Each row was made from one walk, in order. Every step used is in the known rows, and no mark comes twice. Write each row's walk.
Known rows
fesi ditaku vofop repefe: [  0  -8  -3   5   3  -2   6  -2 -13   1  -7   2  -2 -10   0  -4  -1   0
   0   9  -2  -2  10   7   4]
vavo ditaku vofop repefe rofen: [ -7  10  -3   8   6  -3  13   5 -29  -2 -20  -3   2  -8   3  -7  -4  -2
   4   6  -3 -17   9   6  27]
fesi vofop: [  0   2 -12   4   5  -2  -8 -10   1  -1   2  -2  -3  -2   0   0  -6   5
   1   1  -4   1  11   2  -1]
fesi vofop repefe: [  2   1 -11  -1   5  -2  -7   3  -6  -4  -2   0  -5 -17  -1  -2  -2   0
  -1   5   1   2  13   0  -2]
ditaku lenan rofen: [ -3  -7  -9  -5  11  -6  10   2  -6   7   3  -4  -9   5  -4  -7 -12   7
   0 -18  -7  -7  12   1  -6]
gigav lenan: [-4 -2 -2 -3  8 -3 -1 -1  7  1  5 -7 -8  8 -1 -9 -8 13 -6 -8 -2  5 13 -6
 16]
gigav lenan ditaku vofop repefe: [  3 -12   1   2   3  -4  -3   0 -13  -2   2   0  -2 -15   2 -10  -3  12
  -6   1  10  -5  11  -1  15]
vavo ditaku lenan: [ -3   4  -5   3   9  -3  21  -5   6   7  -2  -4  -3  -2  -7  -6 -13   8
   0  -6  -2  -5  13   7   0]
lenan ditaku vavo vofop repefe gigav: [  6   0   4  -3  -2   0  13  -3  12 -11  -8  -5   9 -18   3  -4   4   2
   6   9  12   5   4  -3  -4]
ditaku vofop repefe gigav: [ -6   3  -1  -1   6  -1  -2   7  -6  -6  -4   3   3 -15  -1  -2   5  -8
   8   6  -2 -17   9   2   9]
repefe vofop: [ 3  5 -8 -3  3 -2 12 -7 23  0  6 -8 -1  0 -1 -2 -6  2  1  2 -3  9 10 -1
 -5]
ditaku vavo vofop repefe gigav lenan: [ -4  -3   9  -9   1  -1   8   9  10  -4  -3  -5   1  -2   0 -12   6   5
  -2   4   0   6   7  -9   9]
repefe gigav lenan: [ -8   1  -3  -4  11  -3 -11   3  12  -3   8  -6  -2  12  -3  -9   0   8
   3  -8  -1  -3  11  -7  19]
vofop repefe: [  0   2  -4  -7   7  -2   9   9   4  -5  -5  -3  -6 -16  -2  -3  -6  -2
  -3   2   3   2  13  -4   3]
gigav ditaku lenan: [  0   3  -6   0   8  -4   8  -1   1   7   1  -6  -6 -13  -5   4 -12   1
  -2  -4  -4  -3  12   2 -29]
gigav rofen: [-5  7 -8  8 10 -5  2 -7 11 -6 -2 -6 -7 10 -1 -5 -7 -5  0 -7 -1  0 11 -5
  7]
fesi ditaku vavo vofop repefe: [  6  -7   4  -1  -3   0  24  -4   5   0 -13  -4   0  -6   2  -6  -2   3
  -4  12   0  19   7   1  -4]
fesi vofop repefe rofen: [ -4   5 -13   3   7  -3 -16   6 -20  -9  -8  -5  -5 -10   2  -6  -1  -5
   3   2   1  -2  11  -1   7]
vavo vofop repefe gigav lenan ditaku: [  4  -6   3  -4   4  -2  -3   5  14  -5   1  -2   5 -14   0  -9   7   7
   2   1  14  -3  10  -3  21]
repefe gigav ditaku: [-3 15 -6 -1 10 -2 -3  0  8  0 -1 -6  3 -7  0  8 -2 -1  7  3  0 -7  8 -3
 -5]
vavo ditaku vofop repefe: [ -2   6   0   4   4  -2  21   2 -13   3 -14   2   1 -15   1  -4  -6   3
   0   9  -3 -12  10   7  20]
lenan ditaku vavo vofop repefe: [ 10  -4   5  -2  -4  -1  23  -8   7  -6 -12  -5   5 -21   5  -5  -5   6
  -4   9  10  13   6  -2  -7]
vavo vofop repefe: [  4   0   0  -5   3  -2  18   5  11  -1 -13  -1  -1 -19  -2  -3  -2  -3
  -2   5  -1   2  13   1   9]
gigav lenan rofen: [ -3  -6  -6  -5  10  -7   1   3  -7   7   4  -6 -10  19   2 -11  -9  18
  -6 -16  -5  -1  11  -8  25]
fesi vofop repefe gigav: [ -3   4 -11  -2   7  -1 -17   7  -1  -9   2   1   0 -14  -2  -2   6  -6
   8   6   3  -5  10  -1   1]
lenan ditaku vavo vofop repefe rofen: [  5   0   3   2  -3  -2  15  -4  -8 -12 -18 -10   4 -14   7  -8  -4   2
   0   6  10   8   5  -3   1]

Which walk is each row?
[ -8  -9  -2  -6   9  -5  -8  16 -22   2   3   2  -3   4   1 -11   5   7
   3  -8  -5 -20   8  -3  29]
ditaku vofop repefe gigav lenan rofen
[  1  10   0   0   2  -1  15  -8  -1   2  -6 -10  -2  -5   4   6 -13   7
  -5   7  -4  11   5  -7 -22]
gigav ditaku vavo
[ -6  10  -1   3   7  -1  10   7  -8  -2 -10   2   6 -13  -1  -3   3  -2
   9   9   0 -20   8   7  23]
vavo ditaku vofop repefe gigav
[  6   6   6  -3  -2  -1  27   2   0   3 -16  -5   1 -22   4   4  -5   1
  -7  15  -2  10   6  -3 -17]
gigav ditaku vavo vofop repefe
[ -3  -7   5 -11   3  -4   9  14  -5   1  -4  -5  -1   7   3 -13   4  10
  -2  -4  -4   2   5  -9  18]
ditaku vavo vofop repefe gigav lenan rofen
[  1  10   3   0   0  -2  19   5 -15  -2 -23 -10   1 -15   6   1  -4  -4
  -3  12  -3   6   5  -4  -9]
gigav ditaku vavo vofop repefe rofen
[  4   0   6  -5  -2   0  27   1   7  -3 -14  -4   0 -14   2  -4  -5   0
  -5   8  -3  12   8  -3  -4]
ditaku vavo vofop repefe
[ -2  -2   0   0   4  -2   9   4  -9  -2  -7   2  -2 -17  -1  -3  -4  -3
  -1   5  -4  -9  11   2   6]
ditaku vofop repefe
[ -2  13  -5  -6  10  -2  -1  14   2  -3  -5  -5   0 -22  -1   6   2  -7
   5   8   4  -8   9  -5  -7]
vofop repefe gigav ditaku
[ -4  12  -3   6   7  -1  -3  -5  -8   2  -3   0   6  -9   2   9   0  -2
   9   7  -7 -19   6   3  -3]
repefe gigav ditaku vofop
[  6   8   4   1  -3  -1  25 -12   5   6 -13  -7   3  -7   5   6 -10   6
  -4  10  -8  10   5  -1 -14]
gigav ditaku vavo vofop
[ -2  12   1  -6   6   0   6  10  -3  -5  -6  -7   1 -17   3   4   0  -3
   2  12   3   4   5 -10 -22]
vofop repefe gigav ditaku vavo
[ -8   0  -1  -2   9  -6   4  15 -26   7  -4   1   0   6   2 -13   3  12
   3  -3  -2 -23   7   1  43]
vavo ditaku vofop repefe gigav lenan rofen
[ -7  -2  -6  12   8  -4  -9   1  -6  -9  -3   2   0   4  -1  -7  11 -14
   9   6   2 -12   7   4  11]
fesi ditaku vofop repefe gigav rofen
[  0  11 -11   0   7  -1 -17   8  -7  -2  -1   0   1 -23   0   6   5  -5
   6  12   3  -8   8   0 -12]
fesi vofop repefe gigav ditaku
[ -5   7   3   2   3  -2  11   4  14 -12 -10  -4   1   0   0  -7   6 -13
   4   4   0   2   5  -6   1]
ditaku vavo vofop repefe gigav rofen
[  1  12   4   0   0   0  15  -9  11   2  -9  -7   8  -5   3   7  -1   1
   5  10  -6   2   3  -2 -12]
repefe gigav ditaku vavo vofop
[  3   2   5  -1  -2   0  25 -13  13   0 -10  -6   3   1   2  -2  -9   6
  -3   4  -8  12   7  -1  -2]
ditaku vavo vofop
[  0   0  -5   7   4  -4  -3  -1 -26 -11 -12  -4   3 -18   5  -7  -3  -2
   4   3  10 -13   8   3  10]
lenan ditaku vofop repefe rofen
[ 10  -2   3   2  -4  -1  22 -21  13  -4  -8  -7   7  -6   6  -3  -9  12
  -1   5   6  13   5   0  -6]
lenan ditaku vavo vofop
[  2 -10   0   7   3  -4  -4 -14  -7   1   6  -1   0   0   3  -9  -7  18
  -3  -3   5  -5  10   1  16]
gigav lenan ditaku vofop
[-10   5  -4   8   9  -4  -7   7  -4 -12  -4   2  -1  -4  -2  -5   7 -16
   8   2  -1 -18   9  -1  11]
ditaku vofop repefe gigav rofen
[  0   8  -3   8   4  -3   7  -9 -13   7  -7   0   0 -11   3   8  -9   2
   1   7  -9 -11   8   4  -5]
gigav ditaku vofop
[  1  -1  -2   3   4  -2  -5   0  -6 -10  -1   2   7 -22   2  -2   4  -2
   9   6  11 -16   8   2   5]
lenan ditaku vofop repefe gigav
[ -9  -4   2  -3   7  -2 -10  12  -9  -4   3   2  -2  -6  -2 -10   7   2
   2   0  -2 -15  10  -3  19]
ditaku vofop repefe gigav lenan
[ -3   4  -4  -6  11  -2   0  17   0   0   1  -3  -3 -26  -7   2   0  -8
   5   2   3 -12  11  -1 -27]
vofop repefe gigav ditaku lenan
[ -3   1  -9  -9  13  -6   1  21 -14   5   0  -4  -5 -16  -4   1  -1  -4
   6  -7   0 -17   9  -2 -18]
vofop repefe gigav ditaku lenan rofen
[  0   3   1  -5   6  -2   9  13   7   4  -5  -1   2 -29  -7   3   4 -10
   5   5  -1 -13  11   4 -21]
vavo vofop repefe gigav ditaku lenan
[ -7  -4  -5 -12  13  -6  -9  22  -8  -1   4  -4  -7   6   0 -11   3   8
   1 -11   1  -8  10 -10  25]
vofop repefe gigav lenan rofen
[ -2   4   4  -2   0  -2  19   4  -8  -9 -20  -9   0  -7   4  -8  -4  -4
  -2   5  -3   8   6  -4   4]
ditaku vavo vofop repefe rofen
[ -1  -7  -4  10   3  -2   6 -16  -7   4  -3   1   1   5   1  -2  -4   5
   3   5  -7  -2   8   9   7]
fesi ditaku vofop
[  8 -11   8  -3  -4  -2  16  -3   5  -2  -4  -6   0 -11   4 -12  -4  16
 -10   4  10  16   8  -7   5]
gigav lenan ditaku vavo vofop repefe
[ -1 -10  -7   3   7  -3   6  -8   7   4   6  -4  -6   3  -7  -6  -7   5
   0  -6  -1   5  12   6 -15]
fesi ditaku lenan
[  3  -7   6   0  -2  -3   7   0 -10  -9 -11 -11   1  -4   7 -16  -3  11
  -6   1  11  12   6  -7  12]
gigav lenan ditaku vavo vofop repefe rofen
